Each row was made from one small tree. The marks that hang from a mark follow it in brackets, in alphabetical order. Every link used is in the known rows. Write each row's tree.
In the rows, 128 means zero.
Known rows:
pazubib{nabi{salitim{begiv vede}}}: [140 149 132 158 141  85 137 131 101 115  92 139 165 170 158 200 180 160]
siraz{lezof}: [139  74 144 119 119  84 127 132  83 207 129 191 110 166 142 201 138 130]
pazubib{nabi{salitim{begiv}}}: [138 147 147 161 130  91 136 120 102 116 108 126 164 172 157 205 156 152]
lagem{lezof{siraz}}: [144  81 133 132 102  71 107 132 106 167 123 185 143 185 105 200 131 110]
salitim{begiv lezof nabi}: [141 136 150 151 106  97 135 109 107 188 121 132 139 162 147 196 137 128]
lagem{lezof{salitim siraz}}: [142  92 140 125 117  76 100 134  89 132 118 183 154 164 105 199 136 108]
pazubib{nabi{salitim{begiv lezof tinup}}}: [153 174 154 163 139 101 129 110  99 150 137  95 153 164 167 195 158 134]
salitim{begiv lezof{siraz} tinup vede}: [158 142 127 146 143 105 108 127 115 180 130 146 127 175 135 198 151 131]
nabi{salitim{begiv tinup}}: [138 138 161 161 143 142 123 126 104 138 121 108 138 169 149 209 148 147]
pazubib{nabi{salitim}}: [140 130 142 147 118  72 134 121 101 124 111 158 166 170 141 211 157 151]
lezof{salitim}: [136  96 150 129 129  92 121 125  84 149 118 182 141 151 123 211 144 131]
salitim{begiv lezof nabi tinup}: [142 144 158 156 126 122 128 111 113 186 138 111 138 158 148 198 135 127]
nabi{salitim{begiv lezof tinup vede}}: [152 153 146 151 146 118 125 127  96 178 116 116 126 164 155 192 176 140]
rifen{tinup}: [142  89 161 142 113  99 118 126  95 175 143 193 124 173 125 197 139 142]
lezof{salitim{begiv nabi tinup}}: [126 138 165 156 151 143 122 122 103 115 123 117 163 141 141 207 136 139]
siraz{lezof{salitim}}: [137  84 151 111 136  89 119 133  66 173 126 188 123 145 141 199 144 128]
lagem{lezof}: [137  71 145 132 103  73 123 129  93 199 122 171 132 175 119 193 141 106]
lezof{siraz}: [144  97 132 136 111  86 113 125 116 150 120 196 141 183 109 220 128 138]
siraz{lezof{salitim{begiv nabi vede}}}: [126 115 143 128 148 109 129 141  83 139  96 160 145 136 156 191 162 146]
siraz{lezof{salitim{begiv nabi tinup}}}: [128 124 165 139 156 140 120 130  86 138 129 124 142 134 161 197 137 136]
salitim{nabi vede}: [130 100 131 139 115  89 135 132 117 159  97 186 153 163 121 210 157 149]
siraz{lezof{salitim{vede}}}: [139  86 136 109 146  83 121 145  67 174 110 202 123 143 142 194 167 135]

Which tree is each row?
[150 136 128 140 123  95 113 128 128 165 126 167 151 165 117 207 149 137] -> salitim{lezof{siraz} nabi tinup vede}
[126 110 138 132 131  92 128 135  98 126  93 184 165 142 120 208 163 148] -> lezof{salitim{nabi vede}}
[130 108 162 125 146 120 117 134  85 146 134 157 146 133 144 203 137 135] -> siraz{lezof{salitim{nabi tinup}}}
[157 113 118 126 113  62 114 130 110 192 116 200 129 178 116 204 155 131] -> salitim{lezof{siraz} vede}
[124 113 157 145 120 104 122 128  90 131 107 127 166 146 135 189 142 115] -> lagem{lezof{salitim{begiv nabi}}}
[152 154 160 155 135 125 123 117  95 176 131 101 124 165 155 196 152 132] -> nabi{salitim{begiv lezof tinup}}
[136 103 141 121 156 100 123 142  68 167 105 170 122 145 157 190 166 138] -> siraz{lezof{salitim{begiv vede}}}
[157 156 135 145 140  76 128 124  98 159 124 140 152 161 150 196 181 140] -> pazubib{nabi{salitim{lezof tinup vede}}}
[143 118 131 133 107  72 135 123 109 197 107 178 141 158 130 198 162 135] -> salitim{lezof nabi vede}
[125 128 158 150 132 118 129 122  99 117 105 138 164 145 139 209 140 141] -> lezof{salitim{begiv nabi}}
[144 127 154 143 116 104 128 114 112 195 141 143 138 156 132 204 137 123] -> salitim{lezof nabi tinup}
[156 152 143 149 115  97 114 120 105 146 115 135 134 178 140 199 146 140] -> nabi{salitim{begiv lezof{siraz}}}
[160 166 138 149 128  82 112 117 109 128 141 138 161 172 136 206 150 138] -> pazubib{nabi{salitim{lezof{siraz} tinup}}}
[143  94 126 121 127  67  99 147  90 132 102 196 155 162 105 195 158 116] -> lagem{lezof{salitim{vede} siraz}}
[159 143 147 142 123 106 107 123 108 153 133 145 136 173 127 209 144 134] -> nabi{salitim{lezof{siraz} tinup}}
[153 147 143 143 109  58 134 113  91 162 124 149 152 167 148 197 163 134] -> pazubib{nabi{salitim{lezof}}}
[132 108 144 132 110  85 106 134 102 107 111 170 177 155 104 199 136 117] -> lagem{lezof{salitim{nabi} siraz}}
[160 146 131 138 133  99 108 134 110 154 118 159 136 172 125 203 167 144] -> nabi{salitim{lezof{siraz} tinup vede}}
[141 121 152 145 147 120  94 134  94 121 132 128 152 162 123 194 133 109] -> lagem{lezof{salitim{begiv tinup} siraz}}
[140 136 151 147 157 133 100 128 105 107 131 141 149 160 128 213 131 135] -> lezof{salitim{begiv tinup} siraz}
